Each row comes from the steps of one path. Every step used is in the known rows, and no mark comes twice. Write the path behind each row, first mark first.
Known rows
mabu, vepig, muni, tafu: [.13,.05,.15,-.13,-.17,.20,.04,-.16,-.12,.24,.16,-.26,-.09,-.06,-.10,-.18,-.04,.08,.14,-.12,-.02,.27,-.03]
mabu, vepig, muni, dosib, tafu, rugut: [.08,-.22,-.18,-.14,-.02,.44,-.35,-.28,-.16,-.09,.15,.21,-.09,-.04,.26,-.13,-.06,-.16,.40,-.18,.00,.44,.17]
mabu, vepig, muni, dosib, tafu: [.00,-.05,-.13,-.02,-.02,.54,-.17,-.22,-.14,.01,.03,-.12,-.24,.01,.16,-.12,-.15,.09,.41,.00,.12,.42,.14]
muni, mabu, rugut: [-.10,.10,.08,-.13,-.07,.04,.17,.20,.13,-.05,.02,.34,-.13,-.16,-.22,.23,-.03,.01,-.09,-.01,-.04,-.21,-.33]
tafu, rugut, mabu, muni, dosib, vepig: [.06,-.14,-.32,.24,.08,.03,-.28,.25,.14,-.04,.04,-.03,-.11,.19,.26,.39,.07,-.26,-.24,.18,.17,.06,-.01]
muni, vepig, mabu: [-.11,.20,.25,.43,.03,-.07,.04,.23,-.07,.15,-.16,.02,-.04,-.03,-.12,.02,.08,.10,-.09,-.01,.12,-.01,.18]
vepig, mabu, muni, dosib, tafu: [-.13,-.08,-.26,.25,.17,.25,-.22,.10,-.24,-.02,-.06,-.23,-.41,.38,.13,.10,-.08,.14,.05,.21,.05,.20,.19]
vepig, mabu: [-.06,.26,.06,.29,-.16,-.16,-.03,.16,-.15,-.01,-.18,.08,.07,.02,-.13,.20,-.05,.09,-.10,-.04,-.06,-.17,.11]
rugut, mabu: [.00,.26,-.09,.23,-.15,-.32,.00,.01,.09,-.04,-.04,.06,.17,-.26,.03,.28,-.09,.00,-.16,-.05,.08,-.21,-.10]
tafu, vepig: [.12,.10,.10,.17,-.11,-.11,.18,.12,.23,-.11,-.16,.24,.29,-.11,-.01,-.06,.05,-.16,-.13,-.02,.03,-.20,.10]
muni, tafu, rugut, mabu: [-.02,.03,-.21,-.02,-.03,-.39,-.16,-.05,.01,.05,.22,.19,.30,-.29,.09,.12,.09,-.16,-.23,-.16,-.09,.06,-.15]
mabu, rugut, tafu, vepig: [-.14,.12,.03,-.17,.12,-.24,.20,.12,.33,-.19,-.16,.08,.35,-.27,-.13,-.03,.03,.02,.08,.01,-.06,-.33,-.10]
dosib, mabu, rugut: [-.16,.04,.12,-.12,-.08,.06,.08,.13,.14,.01,-.13,.45,-.02,-.29,-.24,.19,.03,.07,.25,-.10,-.05,-.25,-.25]
vepig, muni, dosib, mabu, rugut: [-.26,-.19,-.06,-.07,-.27,.50,-.13,.01,-.15,-.20,-.11,.16,-.11,.11,-.14,.17,-.04,.04,.31,.15,.03,.04,-.16]
rugut, mabu, tafu, vepig: [-.05,.13,.10,.08,.21,-.39,.10,.07,.10,.15,-.04,-.08,.27,-.23,.10,.05,.10,.04,-.13,.06,.14,-.27,.13]
rugut, tafu: [-.11,.33,-.16,-.01,-.02,-.21,.11,-.11,.26,.03,-.03,-.07,.18,-.17,-.15,.05,-.22,.02,.06,-.22,-.20,-.12,-.10]
muni, tafu, vepig: [.02,.02,.03,.03,.02,-.08,.21,.12,.17,.07,.01,.05,.27,-.10,-.01,-.22,.11,-.08,-.20,.05,-.01,.06,.03]
vepig, muni, mabu, rugut: [.03,-.04,.16,-.25,-.23,.16,.11,-.02,-.12,-.16,.02,.10,-.22,.07,-.22,.09,-.06,.08,-.02,.04,-.05,-.12,-.32]
tafu, rugut: [.12,.10,-.13,.00,-.18,-.12,-.10,-.05,.20,-.10,.05,.55,.28,-.20,.02,.20,-.02,-.37,-.08,-.33,-.24,-.10,.04]
rugut, tafu, vepig, muni, dosib: [-.09,-.07,-.17,.09,-.11,.13,-.01,-.13,-.02,-.30,-.10,-.37,.25,.26,.03,-.25,-.11,-.05,.07,.18,-.03,.08,.11]
rugut, tafu, vepig: [.00,.17,.02,.04,.06,-.31,.21,.00,.28,-.09,-.11,-.08,.34,-.15,-.08,-.21,-.04,-.01,.00,-.08,-.09,-.20,.01]
rugut, tafu, vepig, muni: [.15,.04,.08,-.07,-.09,-.19,.13,-.21,.05,-.18,-.09,-.31,.25,.08,-.07,-.36,-.06,.05,.07,-.03,-.09,-.10,.03]
muni, vepig, mabu, tafu: [-.27,.20,.27,.21,.29,-.06,.06,.19,-.08,.44,-.06,-.12,-.10,-.05,-.13,.08,.09,.19,-.01,-.03,.05,.02,.28]
mabu, tafu, vepig, muni, dosib: [-.13,-.13,-.07,.01,-.03,.34,-.03,-.07,-.08,-.02,-.06,-.17,.14,.26,.10,-.05,-.01,-.10,.03,.22,.02,.11,.31]

Write each row's path
[.08,-.05,.21,-.31,-.03,.21,.19,.17,.00,.00,-.08,.03,-.35,.12,-.20,.08,.02,.21,-.02,.18,.09,-.01,-.33]
dosib, vepig, muni, mabu, rugut
[-.25,-.11,-.15,-.12,-.06,.20,-.02,-.03,.02,-.40,-.15,-.18,.28,.13,-.04,-.05,-.04,-.01,.14,.27,-.02,-.03,.00]
mabu, rugut, tafu, vepig, muni, dosib
[.11,-.02,.18,-.17,-.01,.00,.11,-.15,-.02,.09,-.04,-.12,.15,.08,-.01,-.16,.04,.00,.02,.02,-.04,-.06,.24]
mabu, tafu, vepig, muni
[.00,-.25,-.24,.25,.27,.02,-.10,.09,.03,-.15,-.02,-.25,-.14,.15,.38,-.06,.05,.04,-.07,.32,.32,.05,.08]
rugut, mabu, muni, dosib, tafu, vepig
[-.09,-.07,-.41,.19,.19,.09,-.19,-.03,-.01,-.03,.06,-.24,-.32,.13,.31,.19,-.11,.08,.01,.19,.20,.15,-.03]
rugut, mabu, muni, dosib, tafu
[.17,-.20,-.03,.05,.41,-.25,-.17,-.07,.12,.14,.20,.05,-.29,-.13,.32,-.10,.17,-.04,.02,-.17,.15,.14,-.03]
dosib, tafu, rugut, mabu, muni, vepig
[-.02,.04,-.04,.31,-.26,.22,-.23,-.07,-.25,-.09,.00,-.29,-.01,-.01,.12,.18,-.12,-.01,.12,.12,.28,.10,.05]
rugut, mabu, vepig, muni, dosib
[.18,.00,.13,-.05,-.28,.09,.12,-.12,-.17,-.05,.07,-.06,-.24,.18,-.16,-.08,-.12,.04,-.11,-.05,-.07,.01,-.19]
vepig, muni, mabu
[.24,-.14,-.22,-.09,.21,-.34,-.24,-.16,.04,-.01,.17,.11,-.17,-.11,.30,.06,.05,-.06,-.01,-.19,-.02,-.02,-.07]
dosib, tafu, rugut, mabu, muni
[.01,.24,.11,.20,.02,-.07,.05,.34,-.02,.13,-.26,.00,-.06,.06,-.13,.17,.02,.21,-.11,.08,.07,-.06,.10]
dosib, vepig, mabu
[.27,-.05,.17,.04,-.26,.00,.10,-.09,-.01,-.21,-.12,.00,.21,.10,.00,-.21,.03,-.08,-.06,.04,.01,-.11,.12]
tafu, vepig, muni
[-.18,.06,.22,.10,.30,-.17,-.14,.14,-.11,.34,.04,.19,.03,-.08,-.03,.06,.20,-.06,-.02,-.20,-.09,.05,.33]
muni, vepig, mabu, tafu, rugut
[.25,.14,.23,.02,-.27,.18,.01,-.16,-.05,.06,.00,-.06,-.06,-.09,-.09,-.02,-.10,-.05,.21,-.19,.01,.00,.08]
mabu, vepig, muni
[.13,-.10,-.14,-.27,-.21,.01,-.13,-.26,-.10,-.02,.22,.14,.16,.03,.00,-.11,.02,-.20,-.07,-.21,-.28,.26,-.04]
vepig, muni, tafu, rugut
[-.43,.01,-.14,.05,.09,.33,-.04,.05,.04,.29,-.01,.10,-.07,.01,-.09,.18,-.08,.01,.23,-.02,-.03,.11,.06]
muni, dosib, mabu, tafu
[.08,.00,.21,-.32,.16,.15,.21,-.01,-.05,.37,.06,-.28,-.42,.24,-.15,-.07,-.04,.28,-.02,.06,.01,.15,-.10]
dosib, vepig, muni, mabu, tafu
[.11,-.30,.23,-.42,.16,.11,.17,-.05,-.12,-.22,-.01,.11,-.24,.01,.01,-.39,.12,.28,.12,.15,.09,.00,-.22]
dosib, tafu, vepig, muni, mabu, rugut
[.06,.04,-.12,.11,.04,-.23,.01,.03,.03,.21,.19,-.39,-.17,.04,.04,.12,-.01,.05,-.28,.07,.06,.02,-.20]
rugut, mabu, muni, tafu
[.20,-.12,.06,.03,.08,-.04,.19,.13,.18,.10,.08,-.22,-.04,.20,.01,-.21,.11,-.14,-.27,.11,-.02,.01,.02]
mabu, muni, tafu, vepig
[.11,-.14,.08,-.36,.00,-.01,-.05,-.23,-.18,.14,.26,.11,-.15,.13,-.08,-.04,.00,-.11,-.04,-.25,-.25,.07,-.04]
vepig, muni, mabu, tafu, rugut
[-.04,.01,.02,-.25,.14,-.13,.02,-.02,.06,.24,.25,.36,-.06,-.08,-.07,.09,.01,-.19,-.11,-.29,-.25,-.03,-.05]
muni, mabu, tafu, rugut
[-.09,.16,.16,.21,.09,-.43,.09,.14,-.08,-.11,-.23,-.26,.27,.02,-.14,-.21,.05,.20,-.05,.03,-.05,-.25,.14]
rugut, tafu, vepig, mabu
[.13,-.21,.34,-.20,-.13,.07,.19,.11,-.10,-.28,-.05,.10,-.06,.11,-.14,-.17,.13,.05,-.09,.18,.06,-.19,-.21]
tafu, vepig, muni, mabu, rugut
[-.18,-.09,-.51,.07,.11,-.05,-.37,-.11,-.02,-.18,.11,.34,.14,-.21,.37,.18,-.03,-.13,.05,-.03,.06,.21,.01]
muni, dosib, tafu, rugut, mabu
